Every row comes from one small tree of marks. The marks that hang from a mark follow it in brackets, in the order of their numbers. Every link used is in the known rows. Which tree was each row made from?
Known rows:
z802(z919 z988):   97 -127 -364  -77 -134  184  443 -434 -363 -163  252   47  -52 -396   14
z988(z802 z919(z622 z679)): -124  123  100 -103  131  -15  -32  677   50   52  -20  173  174 -184  -26
z919(z679):  277  -89 -140 -289  162  109 -339  -24  277 -241  -93  181  174   61 -152
z988(z802 z919(z622)): -211   66  154 -122  166  -54  195  598 -186   57  -60  129  -36 -318  -14
z622(z799 z802(z988) z919(z679)): -131  137  205  104   87 -378   56  -83  107  258 -195 -511  146  491   61
z802(z988):  426 -196 -339 -269   49  196  113 -400 -282 -138   -5 -125  142  -54  -90
z679(z919(z622)):    6   43  -30   97 -157  -76   16  150 -220  -19   25  -15   14 -487  -28
z988(z802(z622(z799)) z919(z679)): -286  119  240 -112   94 -136  194  406 -155  141  -99  136  -61   -6  114
z679(z919): -155   63   15  -98 -140 -150  150  -63 -266 -131 -132   61 -189 -482    1
z622(z802 z919(z679)): -173  130  388 -233  113 -270  -67   38  307   42 -191 -261 -123  346 -123
z919(z679 z802(z622(z799) z988)):  417  -99 -306   53 -269  369 -364 -438  291  -33  100  -11  159  496   14
z988(z919(z679)): -127    8  120  -71  120  -63 -195  216   12  -82   57  262  -35 -359 -117
z802(z622 z919):  -74 -154   44  -74 -102  121  434 -312 -342  -86  284  180 -420 -289   10
z622(z799 z919(z679 z802)): -224  198   94  281  162 -171 -363 -188  334  -64 -207    3   55  255  107
z679(z919(z622(z799) z802)): -102   77  -72  331 -300  -35 -107   56  -11   13  -15   10  -63 -299   59
z988(z802(z622 z919)): -164  -25   39 -376   16   74  590  -12 -264 -106  -76  149 -326  -61   88
z802(z622 z988):  528 -244 -210 -216  -82  276  224 -532 -480   45  173 -230   37  131  -37

Which tree is each row?
  13   19  207   97  179 -121  -40 -223 -145   93  -18 -115  -20  220   74 | z802(z622(z799 z919(z679)))
 -73   21   30  363  -40   55 -454  336  262   61  171  205   91 -172  -57 | z988(z919(z622(z799) z679 z802))
-236  -10   47 -227   63  -30  606   18 -283  -39 -128  106 -282  -20  161 | z988(z802(z622(z799) z919))
 -33   89  145 -407  171    2  240   25 -105  -52 -239  -18  -88  251   59 | z988(z802(z622(z919(z679))))
 448 -126 -153  137   14   30 -311  307  314  210   65 -303  502  383 -108 | z919(z622(z799 z802(z988)) z679)
-194  138  105   44  171 -118  -17  708   27  123  -73  133  211 -139   48 | z988(z802 z919(z622(z799) z679))
-162   13  137  146  -99   50 -271   52  127   16  121  246 -174  -92  -27 | z988(z919(z679 z802(z622(z799))))
-313  135  149  264  200 -212 -132 -275   99  -62 -242  -43 -152  120  115 | z622(z799 z919(z802))
-160   28   72   16  -65   81 -338   96  239 -121   73  327 -152 -213 -102 | z988(z919(z679 z802))
 422  -75 -401 -136 -222  412 -458 -373  449 -226   29  103  190  322  -96 | z919(z679 z802(z988))
 423 -170 -378  330 -131  322 -295 -153  143   33  117 -134  240  189  -16 | z919(z622(z799) z802(z988))
-112   48 -120 -159   99   27  271  311   58 -108 -104  172   62  -70   78 | z988(z802(z919(z622(z799) z679)))
 313 -120  -16  113   95  -36 -371  429  423  161   -7 -187  372  349 -134 | z919(z622(z799 z802) z679)
-188  -70  264  193  114 -210   10  453 -126  203   79  -43 -100 -292  -95 | z988(z919(z622(z799 z802)))
-216   78  262   86  123 -416  285 -166 -128  260 -235 -558  -58  353   70 | z622(z799 z802(z988) z919)
 116    2  198 -117  116   20  -67 -264 -113   -9   53  -58  -81  159  -34 | z802(z622(z919(z679)))
 -91  186  -43  304   82 -100 -303 -315  224   -9 -134 -112  182  293  132 | z622(z799 z919(z679 z802(z988)))
  72  -66 -190   86  -25  161  -42  115  140 -155  300  256   91 -343  -76 | z802(z919(z622 z679))
-292  -83  158   11   -1 -300  284  109  163   92 -130 -102 -234  142   10 | z622(z799 z802(z919(z679)))
  -6   51 -105   39 -471   99  122 -372 -243  -32   43  -42 -227 -212   63 | z679(z919(z802(z622 z988)))
 283 -120 -294   -6 -305  305  329 -480 -326   18  470   -9   49  -77   54 | z802(z622 z919(z679) z988)
